Each row comes from the steps of one path. Every step used is in the known rows, and no mark comes twice. Write the path behind each row, first mark first.
Known rows:
zitebes -> lota -> zotar -> baguk -> meka -> lenef: [5.090 -2.888 -2.763 0.550 -2.410 -0.125 -1.450 -0.687 0.035 0.216 0.621 2.134 -0.068 0.283 1.073 0.640 -1.701 1.584 0.105 -0.145 1.839 -0.362 1.119 0.863]
lota -> zotar -> baguk -> meka -> lenef: [2.740 -2.278 -5.677 0.656 -1.468 1.847 -1.437 -0.221 0.840 -0.333 -0.805 1.252 0.413 0.097 1.725 1.084 -1.197 2.425 0.166 1.038 0.869 0.360 0.508 0.544]
baguk -> zotar: [-1.012 -0.616 -2.820 0.199 -1.150 0.483 0.409 0.503 -0.283 -0.019 -0.080 0.489 -0.352 0.749 0.419 -0.011 -0.318 0.647 -0.649 2.068 1.090 -0.284 0.379 0.513]
lenef -> meka -> lota -> neve -> pezat: [3.470 -2.015 -2.343 0.086 -1.505 0.987 1.345 0.380 -0.441 -0.471 1.469 1.514 -0.016 1.543 -1.740 -1.725 -1.247 -0.446 -0.760 -0.201 -0.572 -0.578 -0.690 -0.299]
baguk -> zotar -> lota: [-0.804 -0.004 -3.735 0.030 -1.518 -0.523 -0.688 0.385 -0.090 0.399 1.176 1.820 -0.293 1.044 0.473 -0.196 -1.107 0.719 -1.426 1.924 1.277 -0.506 1.089 0.709]
tokos -> zotar: [0.269 0.529 -1.827 0.394 0.070 -1.521 -0.324 0.572 0.507 0.393 -2.221 0.548 -0.816 -0.652 0.855 -0.810 0.324 1.212 0.232 0.285 1.340 -0.298 0.683 -0.312]
lota -> meka: [0.790 -1.557 -0.765 -0.131 -1.011 -0.089 1.009 -0.343 0.613 -0.402 0.343 2.198 -0.303 0.302 -1.206 0.575 -0.704 0.309 0.021 -0.137 3.580 0.839 -0.469 0.227]
zitebes -> tokos -> zotar -> baguk -> meka -> lota: [3.174 -0.234 -2.275 0.888 -0.742 1.171 -2.785 0.111 0.172 -0.517 -2.573 1.902 -0.697 0.512 0.964 -0.894 -1.269 -0.164 0.678 -2.032 -0.449 -1.643 0.295 0.045]
neve -> pezat: [0.087 -1.427 -0.848 0.076 0.831 0.608 0.823 1.036 -0.882 -0.065 1.627 -0.164 -0.339 0.411 -0.538 0.102 -0.048 -1.594 -0.540 0.328 -1.056 0.032 -0.667 -0.566]
zitebes -> lota -> meka -> baguk -> zotar: [3.837 -2.466 0.482 -0.418 -3.331 -0.912 0.348 -0.100 -0.254 0.082 2.220 2.839 -0.517 0.983 -1.850 0.333 -2.161 0.649 -0.389 -0.877 2.910 -1.104 0.389 0.735]
zotar -> lota -> meka: [0.938 -0.581 -1.682 -0.310 -1.242 -1.365 -0.623 -0.423 0.696 0.181 1.912 3.462 -0.170 0.568 -0.878 0.226 -1.532 0.346 -0.962 -0.198 2.768 0.475 0.516 0.448]
lenef -> meka: [0.541 -1.068 -1.078 -0.233 0.088 0.246 0.867 -0.851 0.128 -0.434 -0.765 0.602 0.735 1.122 -1.584 -0.913 0.342 0.014 -0.541 0.225 1.985 -0.112 -0.395 0.137]
lenef -> meka -> baguk -> zotar: [1.285 -1.191 -2.240 -0.623 -1.542 1.402 0.585 0.147 0.088 -0.454 -0.165 0.447 1.059 1.816 -2.383 -0.914 -0.656 1.162 -1.074 0.905 1.195 -1.346 -0.250 0.369]
baguk -> meka: [1.162 -2.018 -1.324 0.170 -1.678 1.314 0.279 -0.424 -0.775 -0.658 0.113 1.788 0.396 0.544 0.662 0.361 0.091 -0.350 0.722 0.141 0.436 1.047 -0.573 -0.317]
baguk -> zotar -> lota -> neve: [-0.496 0.197 -4.078 0.061 -1.923 -0.039 -0.440 0.233 -0.735 0.037 2.502 1.909 -0.516 1.537 1.008 -0.419 -1.906 1.187 -1.099 1.372 1.044 -1.046 0.927 0.586]
pezat -> neve: [0.395 0.094 -0.429 0.138 -0.026 0.584 0.364 -0.027 -0.082 0.395 3.206 -1.717 -0.697 1.056 0.897 1.687 -0.794 0.391 -0.719 1.097 -1.585 0.296 0.265 -0.135]
lenef -> meka -> lota -> zitebes -> tokos -> zotar: [3.849 -0.579 -1.973 0.566 -1.697 -0.350 0.287 -0.176 0.693 -0.155 -1.594 2.870 0.001 0.662 -1.966 -3.033 -0.862 -0.130 -0.539 0.784 2.184 -1.360 0.386 0.142]
meka -> baguk -> zotar: [0.922 -0.217 -1.346 -0.489 -2.084 1.410 -0.289 1.268 0.053 -0.030 0.817 -0.209 0.372 0.885 -0.960 -0.036 -1.253 1.481 -0.700 0.810 -1.073 -1.562 0.165 0.267]
tokos -> zitebes -> lota: [3.950 -1.060 0.896 0.648 -1.990 -2.841 1.380 0.246 -0.467 0.403 0.077 2.730 -0.383 -1.524 -0.123 -0.057 -0.781 -1.634 0.141 0.308 0.761 -1.719 0.902 -0.711]
lenef -> meka -> baguk -> zotar -> lota: [1.338 -0.855 -2.736 -0.740 -1.768 0.724 -0.159 0.122 0.245 -0.173 0.756 1.330 1.069 2.061 -2.302 -1.022 -1.125 1.186 -1.568 0.862 1.211 -1.456 0.206 0.513]
zitebes -> tokos -> zotar -> baguk -> meka -> lota -> neve -> pezat: [3.490 -0.911 -3.014 0.974 -0.535 1.757 -2.194 0.556 -0.826 -0.807 -0.689 1.867 -1.068 1.210 1.021 -1.062 -1.944 -0.622 0.652 -2.310 -1.198 -2.066 -0.179 -0.312]
zotar -> baguk -> meka -> lenef: [1.924 -1.708 -2.416 0.144 -0.622 3.121 -1.290 -0.500 -0.293 -0.447 -1.204 0.320 1.547 0.067 0.687 1.395 -0.444 0.545 -0.495 0.357 -0.974 0.369 0.329 -0.119]
lota -> meka -> baguk: [2.167 -1.338 -0.040 -0.669 -1.946 0.802 0.447 0.274 0.774 -0.374 1.044 1.688 0.230 0.525 -2.243 0.592 -1.456 1.090 -0.074 -0.822 1.894 -0.252 -0.559 0.131]
zotar -> baguk -> meka -> lota -> zitebes: [2.530 -1.874 -2.335 0.391 -2.098 1.783 -0.687 -0.245 -0.453 -0.653 0.150 2.435 0.852 -1.072 0.284 0.665 -1.569 -0.859 -0.327 -0.181 -3.428 -0.593 0.491 -0.420]
baguk -> zotar -> lota -> meka -> lenef: [0.883 -1.099 -4.546 -0.021 -2.375 0.331 -0.238 0.364 0.612 0.503 0.687 2.826 -0.026 1.515 -0.471 -0.117 -1.280 1.691 -1.837 2.994 4.741 0.478 1.063 1.051]

Write each row's path:
[-0.089 0.644 -3.104 0.383 -1.631 -0.334 -1.038 -0.125 -0.373 0.090 1.356 2.955 -0.229 1.119 0.097 -1.322 -1.700 0.024 -1.213 2.487 2.741 -1.641 1.310 0.890] : baguk -> zotar -> lota -> zitebes -> tokos
[3.949 -2.113 -1.635 0.543 -3.878 0.983 0.776 0.146 -0.416 -0.381 0.823 3.659 0.218 -0.398 -0.120 -0.922 -0.917 -0.792 0.268 1.295 -0.459 0.595 0.023 -0.438] : baguk -> meka -> lota -> zitebes
[0.408 1.107 -0.904 -0.043 -0.974 -1.651 -0.657 -0.522 -0.022 0.442 2.199 2.841 0.350 -0.445 -0.420 -1.049 -1.332 -0.341 -1.130 1.428 1.203 -0.784 1.411 0.177] : zotar -> lota -> zitebes
[3.226 -1.802 -1.770 0.434 -1.332 -1.673 -1.437 -0.623 0.094 0.208 1.247 1.655 -0.717 -0.311 0.996 0.733 -2.017 0.922 0.143 -1.339 0.296 -1.348 1.159 0.865] : zitebes -> lota -> zotar -> baguk
[-0.523 -0.650 -4.482 0.133 -1.518 0.252 -0.083 0.758 -1.223 0.000 3.277 1.815 -0.672 1.763 0.751 -0.426 -1.905 0.304 -1.343 1.620 0.430 -1.001 0.577 0.297] : baguk -> zotar -> lota -> neve -> pezat
[4.377 -2.073 0.435 0.547 -2.682 -2.942 2.023 -0.009 -0.083 0.121 0.322 4.200 -0.589 -1.329 -0.868 0.339 -1.218 -1.425 0.105 0.249 2.853 -1.193 0.614 -0.586] : tokos -> zitebes -> lota -> meka
[2.706 0.930 -1.356 0.150 -0.764 -0.473 -2.747 0.168 0.881 -0.005 -0.820 2.642 -0.852 1.492 -0.651 -1.487 -1.802 0.928 0.149 -1.893 3.126 -1.946 0.436 0.523] : zitebes -> tokos -> zotar -> lota -> meka -> baguk
[4.220 -0.898 0.575 0.703 -2.342 -2.492 1.664 0.060 -1.119 0.026 1.376 2.846 -0.590 -1.034 0.377 -0.312 -1.605 -1.114 0.516 -0.189 0.328 -2.249 0.745 -0.798] : tokos -> zitebes -> lota -> neve
[-0.360 -1.043 -4.168 -0.046 -2.238 -0.541 -0.072 0.196 0.302 0.125 1.441 3.273 -0.466 1.215 -0.229 0.145 -1.534 0.902 -1.430 1.877 3.347 0.063 0.773 0.834] : baguk -> zotar -> lota -> meka
[1.272 0.533 -1.950 -0.490 -2.782 0.417 -0.704 0.852 0.013 0.258 2.210 1.617 0.627 0.566 -1.195 -0.727 -2.105 1.266 -1.418 1.669 -0.220 -2.109 1.072 0.379] : meka -> baguk -> zotar -> lota -> zitebes
[2.122 -0.253 -2.249 -0.427 -1.805 1.004 -0.525 -0.410 0.033 -0.450 0.720 2.201 1.071 2.266 -2.674 -2.012 -1.707 0.597 -1.351 1.060 2.615 -2.490 0.353 0.719] : lenef -> meka -> baguk -> zotar -> lota -> zitebes -> tokos
[3.838 -1.289 -4.155 0.677 -2.330 0.158 -1.374 1.055 1.486 0.234 0.030 1.610 -0.681 -0.784 0.690 0.148 -2.101 1.370 -0.290 -0.352 -2.890 -0.584 0.770 0.465] : meka -> lota -> zotar -> baguk
[0.334 -1.667 -2.047 0.107 -0.376 2.045 -1.049 -0.671 -0.714 -0.883 -0.381 0.998 0.977 -0.290 0.933 1.655 -0.733 -0.466 0.006 -1.033 -2.698 -0.212 -0.019 -0.331] : zotar -> baguk -> meka
[2.672 -1.922 -2.622 0.307 -1.992 2.380 -0.960 -0.104 -0.834 -0.900 0.754 1.755 0.478 -0.170 0.968 1.011 -1.977 -0.133 0.007 -1.592 -4.332 -0.658 0.023 -0.445] : zotar -> baguk -> meka -> lota -> neve
[4.786 -2.152 -0.566 0.333 -3.769 -2.199 1.888 0.702 -0.142 0.124 0.741 4.101 -0.410 -0.792 -1.347 0.302 -1.867 -0.576 -0.262 0.806 2.502 -2.018 0.733 -0.388] : tokos -> zitebes -> lota -> meka -> baguk -> zotar
[1.280 1.421 -0.366 0.788 -0.132 -0.659 -0.642 -0.527 -0.109 -0.203 -1.233 2.073 -0.480 -0.245 -0.083 -2.268 -0.755 -0.290 0.484 0.975 3.286 -1.939 0.789 0.087] : lota -> zitebes -> tokos -> zotar
[0.973 0.082 -3.325 0.133 -0.972 -2.545 -0.840 0.246 1.076 0.528 -0.680 3.337 -0.958 -0.217 0.129 -0.618 -0.903 1.515 -0.496 0.051 3.479 0.043 1.092 0.056] : tokos -> zotar -> lota -> meka
[1.057 0.229 -2.058 -0.600 -2.406 0.678 -1.185 1.152 0.147 0.330 1.870 0.869 0.428 1.100 -0.942 -0.166 -1.876 1.451 -1.322 0.626 -0.982 -1.711 0.737 0.447] : meka -> baguk -> zotar -> lota
[1.951 -0.907 -0.409 -0.745 -0.779 1.021 0.311 -0.187 0.328 -0.410 -0.043 0.104 1.316 1.375 -2.625 -0.876 -0.433 0.706 -0.633 -0.466 0.486 -1.169 -0.490 0.044] : lenef -> meka -> baguk
[3.020 -1.482 -1.649 -0.001 -1.616 0.253 0.708 0.109 0.700 -0.054 -0.568 1.518 0.382 0.882 -1.999 -1.485 -0.372 -0.125 -0.838 0.134 0.065 -0.094 -0.140 0.131] : lenef -> meka -> lota
[0.661 1.451 -2.648 0.364 -0.735 -2.882 -0.806 0.140 0.509 0.726 -0.441 2.880 -0.548 -1.055 0.572 -1.687 -0.753 0.989 -0.660 1.502 2.221 -0.963 1.773 -0.180] : tokos -> zotar -> lota -> zitebes
[0.689 -0.017 -2.034 -0.117 -0.354 -0.211 -0.571 0.287 -1.154 0.039 4.220 1.676 -0.407 1.269 0.300 -0.475 -1.992 -0.350 -0.816 -0.599 -0.781 -0.918 0.262 -0.221] : zotar -> lota -> neve -> pezat
[2.801 0.282 -1.792 0.928 -0.685 1.348 -1.359 -0.757 -0.190 -0.397 -2.093 2.233 0.490 -0.052 0.258 -1.703 -0.878 0.249 0.184 1.593 3.291 -1.507 0.992 0.031] : lota -> zitebes -> tokos -> zotar -> baguk -> meka -> lenef
[4.358 -1.658 -1.996 0.947 -2.077 -2.802 0.450 0.178 0.183 0.212 -0.127 3.172 -0.508 -1.891 0.878 0.658 -1.752 -0.392 0.233 0.263 0.209 -2.241 1.324 -0.322] : tokos -> zitebes -> lota -> zotar -> baguk
[3.234 -2.260 1.251 -0.077 -2.005 -1.822 0.545 -0.849 -0.246 0.103 1.669 2.976 -0.760 0.373 -1.202 0.337 -1.349 -0.321 0.073 -1.382 3.552 -0.095 0.260 0.557] : zitebes -> lota -> meka
[1.745 -0.708 -3.057 -0.690 -2.031 1.112 0.105 -0.050 -0.297 -0.454 1.731 1.384 0.895 2.441 -1.931 -1.237 -1.780 1.594 -1.278 0.411 1.129 -1.912 0.078 0.409] : lenef -> meka -> baguk -> zotar -> lota -> neve
[5.021 -2.642 -2.583 1.048 -2.988 -2.137 0.584 -0.003 -0.218 -0.154 -0.041 4.061 -0.328 -1.609 1.203 0.821 -1.671 -0.575 0.600 0.254 0.562 -1.686 1.002 -0.511] : tokos -> zitebes -> lota -> zotar -> baguk -> meka
[2.218 -0.838 -3.702 0.726 -1.691 -0.187 -0.742 0.327 0.133 -0.149 -1.984 2.688 -0.110 -1.615 1.028 -0.448 -1.000 0.490 -0.057 0.306 -1.304 -0.858 1.134 -0.640] : tokos -> zotar -> baguk -> meka -> lota -> zitebes
[3.693 -0.799 -1.004 0.319 -1.729 0.462 0.420 -0.524 0.409 -0.372 -0.414 2.610 0.402 0.944 -2.410 -2.610 -1.019 -0.876 -0.630 0.587 1.658 -1.184 0.041 0.285] : lenef -> meka -> lota -> zitebes -> tokos
[0.860 0.487 -3.556 0.318 -0.253 -1.786 -0.787 0.819 -0.422 0.377 1.169 1.912 -1.178 0.383 1.138 -1.203 -1.284 0.975 -0.408 -0.155 0.689 -1.010 0.884 -0.487] : tokos -> zotar -> lota -> neve -> pezat
[1.139 1.546 -0.397 0.204 -0.583 -0.956 -1.777 -0.810 -0.095 0.125 1.759 3.021 0.080 0.498 -0.408 -1.705 -1.734 -0.789 -0.723 0.432 1.949 -1.611 1.153 0.508] : zotar -> lota -> zitebes -> tokos
